Known rows, with every way that one mark hangs from another
q_935(q_200(q_826)): [ 1.528  1.429 -0.578  2.608 -1.521  0.444  1.780 -0.758  0.371 -4.548
 -0.767 -2.993  1.790 -0.691  1.591 -1.775  1.341 -1.340 -0.072  0.151]
q_477(q_426(q_826)): [-2.442 -0.377  0.448  0.419 -0.132  3.628 -0.155  2.033  0.035  1.552
  1.799  1.752 -1.418  1.933 -0.598 -0.655 -3.138  0.475 -0.065 -1.703]
q_426(q_826): [-1.485 -1.466  0.140 -0.111 -0.195  1.465  0.122  1.356  0.467 -0.251
  0.911  0.096 -0.513  1.619  0.138 -2.134 -1.248  0.816  0.210 -1.943]
q_575(q_200(q_826(q_372) q_935) q_809): [-3.065 -0.067  2.805  0.606 -0.357  2.946  2.484 -3.939 -1.232 -1.341
 -4.468 -2.677 -1.673 -3.398  2.200  2.187 -3.063 -1.176 -3.042 -0.019]
q_426(q_477(q_826(q_372))): [-3.472 -1.536 -0.484  3.380  5.163  3.738  1.434  3.295  1.848  4.016
 -0.621  1.316  0.352  1.091  1.959 -1.761  0.838  0.028 -1.496 -2.441]
q_575(q_809(q_826)): [-0.932  0.406  1.241  0.544 -0.100  1.271  1.106 -1.561 -2.135  1.145
 -1.388 -0.242 -4.503 -1.564  2.794  0.727 -1.393 -0.125  0.011  0.921]
q_200(q_826): [ 0.353  1.064  1.520  0.699 -1.168  0.977  0.816 -1.020  0.224 -1.764
 -0.931 -2.057  1.432 -1.830  0.098  0.384  1.266 -0.875 -1.066 -1.295]
q_809(q_575(q_200(q_826(q_426)))): [-2.418  0.395 -1.895 -2.711 -0.953  0.401  0.924 -2.158  1.058  0.480
  1.808 -1.793 -0.682 -0.464  2.259 -0.064  1.723 -3.385 -1.291 -0.692]
q_372(q_826): [-0.178 -0.440  0.555  1.756 -0.814  2.131  0.940 -0.941  2.015  1.195
  1.485  0.639  0.056  1.007  1.673 -0.549 -1.144  0.560  0.984 -1.267]
q_477(q_826(q_372 q_426)): [-3.236 -2.439  1.053  1.639  2.578  4.975  1.547  2.464  1.272  4.898
  0.445  3.266  0.524  2.676  2.182 -0.823 -0.312 -2.714  0.271 -1.612]
q_665(q_575(q_809)): [-2.647 -0.216 -1.269  0.396 -1.086  0.232 -1.300 -1.592 -2.204 -2.013
 -0.152 -0.531 -2.126 -1.119  2.035  0.633 -1.109  0.051 -2.046  3.310]
q_575(q_200(q_935) q_809): [-2.015 -0.909  1.821 -0.568 -0.660 -0.433  0.851 -4.374 -2.258  0.083
 -2.738 -1.777 -3.367 -1.935  2.208  2.031 -3.594  0.093 -1.462  1.133]
q_665(q_575): [-1.176  0.220 -2.314  0.360 -0.233  0.186 -1.303 -0.425 -0.668 -2.473
  1.184 -0.862  0.528 -0.213  1.052 -0.468  0.803  0.054 -0.901  2.542]
q_575(q_200): [-1.565 -0.206 -1.545 -1.302  1.458 -0.738 -0.090 -1.159 -0.837 -0.566
  0.277 -1.580 -2.304  0.505  0.551  1.008 -0.736 -1.176 -0.489 -0.348]
q_372(q_826(q_426)): [-1.020 -1.918  0.600  1.351 -1.266  2.174  2.120 -0.643  2.359  3.382
  2.290  2.411  0.700  1.814  3.313 -1.241 -0.595 -0.544  1.028 -2.084]
q_809(q_575): [-0.554  0.951 -1.832 -1.786 -0.991  0.326 -0.446 -0.677  1.367  0.597
  1.722 -0.164 -0.313 -0.170  0.357 -0.650  0.925 -0.867 -0.160  1.223]
q_200(q_826(q_372 q_426) q_935): [-0.642 -0.663  3.669  1.803 -1.270  4.036  3.967 -1.414  1.906  0.699
 -2.833  0.127  4.419 -2.457  2.031 -0.732  0.149 -1.133 -1.411 -1.465]
q_935(q_200(q_826(q_372 q_426(q_477)))): [-1.620 -0.538 -1.856  3.871  1.238  2.450  4.271  1.794  2.373 -1.328
 -1.070 -0.507  2.941 -0.216  3.834 -3.803  2.393 -1.767 -1.886 -1.825]
q_809(q_575(q_200) q_826(q_426)): [-1.855  0.207 -2.897 -2.581  0.954  1.049  1.863 -1.531  0.442  3.002
  2.804 -0.404 -3.514  0.506  4.266 -1.180  1.571 -3.247  0.868  0.294]
q_809(q_575(q_200) q_826(q_372 q_426)): [-3.527  0.085 -3.309 -2.043  2.424  3.811  2.749 -0.181  1.354  3.080
  1.970  0.496 -3.013  0.603  3.974 -1.351  1.080 -3.685  0.070  0.265]
q_200(q_826(q_372) q_935): [ 0.197  0.720  3.605  2.195 -0.842  4.005  2.867 -1.693  1.439 -1.526
 -3.568 -1.667  3.895 -3.286  0.430  0.049 -0.332 -0.056 -1.602 -0.785]
q_426(q_477 q_826(q_372)): [-4.161 -2.285 -1.680  2.060  3.714  3.506  2.145  4.189  2.534  1.464
 -0.372  0.924  0.282  1.111  1.329 -3.952 -0.268  1.787 -2.214 -3.690]

Rows
[-3.802 -2.298 -1.735  1.623  3.505  2.361  3.145  3.229  2.499  4.049
 -0.362  3.107  1.610  0.461  2.858 -2.502  1.221 -0.547 -2.308 -2.494] -> q_826(q_372 q_426(q_477))
[-1.511  1.368 -1.422 -0.987  1.891  4.106  2.664 -2.086  1.193  0.930
 -0.315 -1.787 -1.975 -1.478  2.743 -0.789 -0.133 -1.651  0.164  1.471] -> q_809(q_575(q_200(q_935)) q_826(q_372))
[-2.056 -2.412 -0.466  2.544  0.779  1.538  2.991  0.567  3.308  4.616
  1.964  2.412  1.012  1.267  4.392 -2.596  0.496  0.604 -0.336 -3.430] -> q_372(q_826(q_426(q_477)))
[-2.958  0.264  0.845 -0.787 -0.668  0.210  0.491 -3.275 -2.278 -1.625
 -2.064 -3.143 -3.942 -2.140  1.814  2.672 -1.610 -1.742 -2.601 -0.584] -> q_575(q_200(q_826) q_809)
[-2.929 -0.616 -0.655 -0.091 -0.753 -0.130 -0.412 -4.341 -2.694 -2.423
 -1.363 -2.409 -2.620 -1.908  3.160  1.396 -2.447  0.014 -2.189  3.511] -> q_665(q_575(q_200(q_935) q_809))
[ 0.788 -0.587  4.128  1.198 -2.800  1.300  3.109 -2.835  0.967  0.572
 -2.002 -0.710  4.053 -2.611  2.304 -0.499  0.783 -0.615 -0.764 -1.515] -> q_200(q_826(q_426) q_935)
[-2.571  0.142 -0.170 -1.512 -0.638  2.880  2.686 -2.764  2.023  0.611
 -0.406 -1.467  1.243 -1.719  2.432 -0.352  0.484 -2.832 -1.703 -0.165] -> q_809(q_575(q_200(q_826(q_372 q_426) q_935)))
[-3.618  0.332 -2.270 -2.145  0.247  2.603  1.728 -1.116  1.794  0.515
  1.016 -0.972 -0.300 -0.439  2.017 -0.105  1.338 -3.842 -1.883 -0.674] -> q_809(q_575(q_200(q_826(q_372 q_426))))
[-3.421 -0.273 -1.271 -0.396  1.142  2.327  3.420 -1.664  2.928  1.789
 -0.599 -1.504  1.562 -2.153  3.501 -1.568  1.688 -1.746 -2.954 -1.363] -> q_809(q_575(q_200(q_826(q_372 q_426(q_477)) q_935)))
[-3.867 -0.684 -1.401  1.082  0.567  3.568  1.453 -0.365 -1.594  0.400
 -0.140  1.230 -2.611 -0.897  4.698 -0.595 -0.526 -1.472 -1.467  2.783] -> q_665(q_575(q_809(q_826(q_372 q_426))))
[-5.344 -0.968 -2.750 -0.122  1.939  2.904  1.375 -1.412 -2.291 -0.069
  0.045 -0.285 -4.686 -0.354  5.314  0.322 -1.115 -2.526 -1.861  2.473] -> q_665(q_575(q_200 q_809(q_826(q_372 q_426))))
[-4.263 -1.098 -0.769  0.560  0.912  3.176  2.270 -3.137 -1.998  0.020
 -1.426 -0.713 -3.114 -1.700  5.685  0.096 -1.918 -1.474 -1.694  2.998] -> q_665(q_575(q_200(q_935) q_809(q_826(q_372 q_426))))
[-0.800  0.037 -0.886 -1.975 -0.097  1.282  2.869 -3.295  0.786  3.123
  1.303 -0.879 -1.938 -0.814  4.750 -1.319  0.894 -2.179  1.005  0.824] -> q_809(q_575(q_200(q_935)) q_826(q_426))
[-1.294  0.230  0.081 -2.070 -1.897  0.620  1.849 -3.884  1.357  0.546
  0.377 -2.221  0.795 -1.812  2.715 -0.273  1.013 -2.401 -1.145 -0.236] -> q_809(q_575(q_200(q_826(q_426) q_935)))
[ 0.662 -0.050 -0.431  2.269 -1.956  0.445  2.774 -0.500  0.782 -2.479
 -0.002 -1.376  2.326  0.072  3.108 -2.438  1.720 -2.365  0.027 -0.668] -> q_935(q_200(q_826(q_426)))
[-4.905 -1.158 -3.480  0.552  2.579  0.223  1.253 -1.518 -2.139  1.077
  0.436 -1.001 -4.748 -0.990  6.466 -0.832  0.461 -0.978 -2.546  1.279] -> q_665(q_575(q_200 q_809(q_826(q_426(q_477)))))
[-6.630 -1.217 -2.800  1.122  2.008  2.006  1.635 -1.015 -0.832 -0.854
 -1.069 -1.367 -1.878 -1.791  4.868 -0.100  0.371 -1.856 -5.005  0.125] -> q_665(q_575(q_200(q_826(q_372 q_426(q_477))) q_809))
[-1.678 -0.943  1.392  0.166 -0.445  1.225  2.214 -1.256 -1.771  3.180
 -0.692  1.350 -3.899 -0.895  4.275  0.038 -1.010 -1.151  0.107  0.220] -> q_575(q_809(q_826(q_426)))
[-4.366 -0.724 -1.339 -0.511 -1.025  0.332  0.058 -3.177 -2.508 -2.134
 -0.184 -2.022 -2.537 -1.447  4.058  1.287 -0.236 -2.551 -3.145  1.390] -> q_665(q_575(q_200(q_826(q_426)) q_809))
[-0.983  0.568 -1.173 -2.320 -0.651 -0.064  0.451 -3.369  0.811  0.180
  0.472 -2.048 -0.723 -0.943  1.327  0.083 -0.371 -0.885 -0.394  1.531] -> q_809(q_575(q_200(q_935)))
[-0.610  1.560  0.107 -1.592 -1.605  0.776  1.028 -4.108  1.099 -1.294
 -0.285 -3.661  0.370 -2.482  1.289  0.335  0.718 -1.503 -1.259  0.465] -> q_809(q_575(q_200(q_826 q_935)))
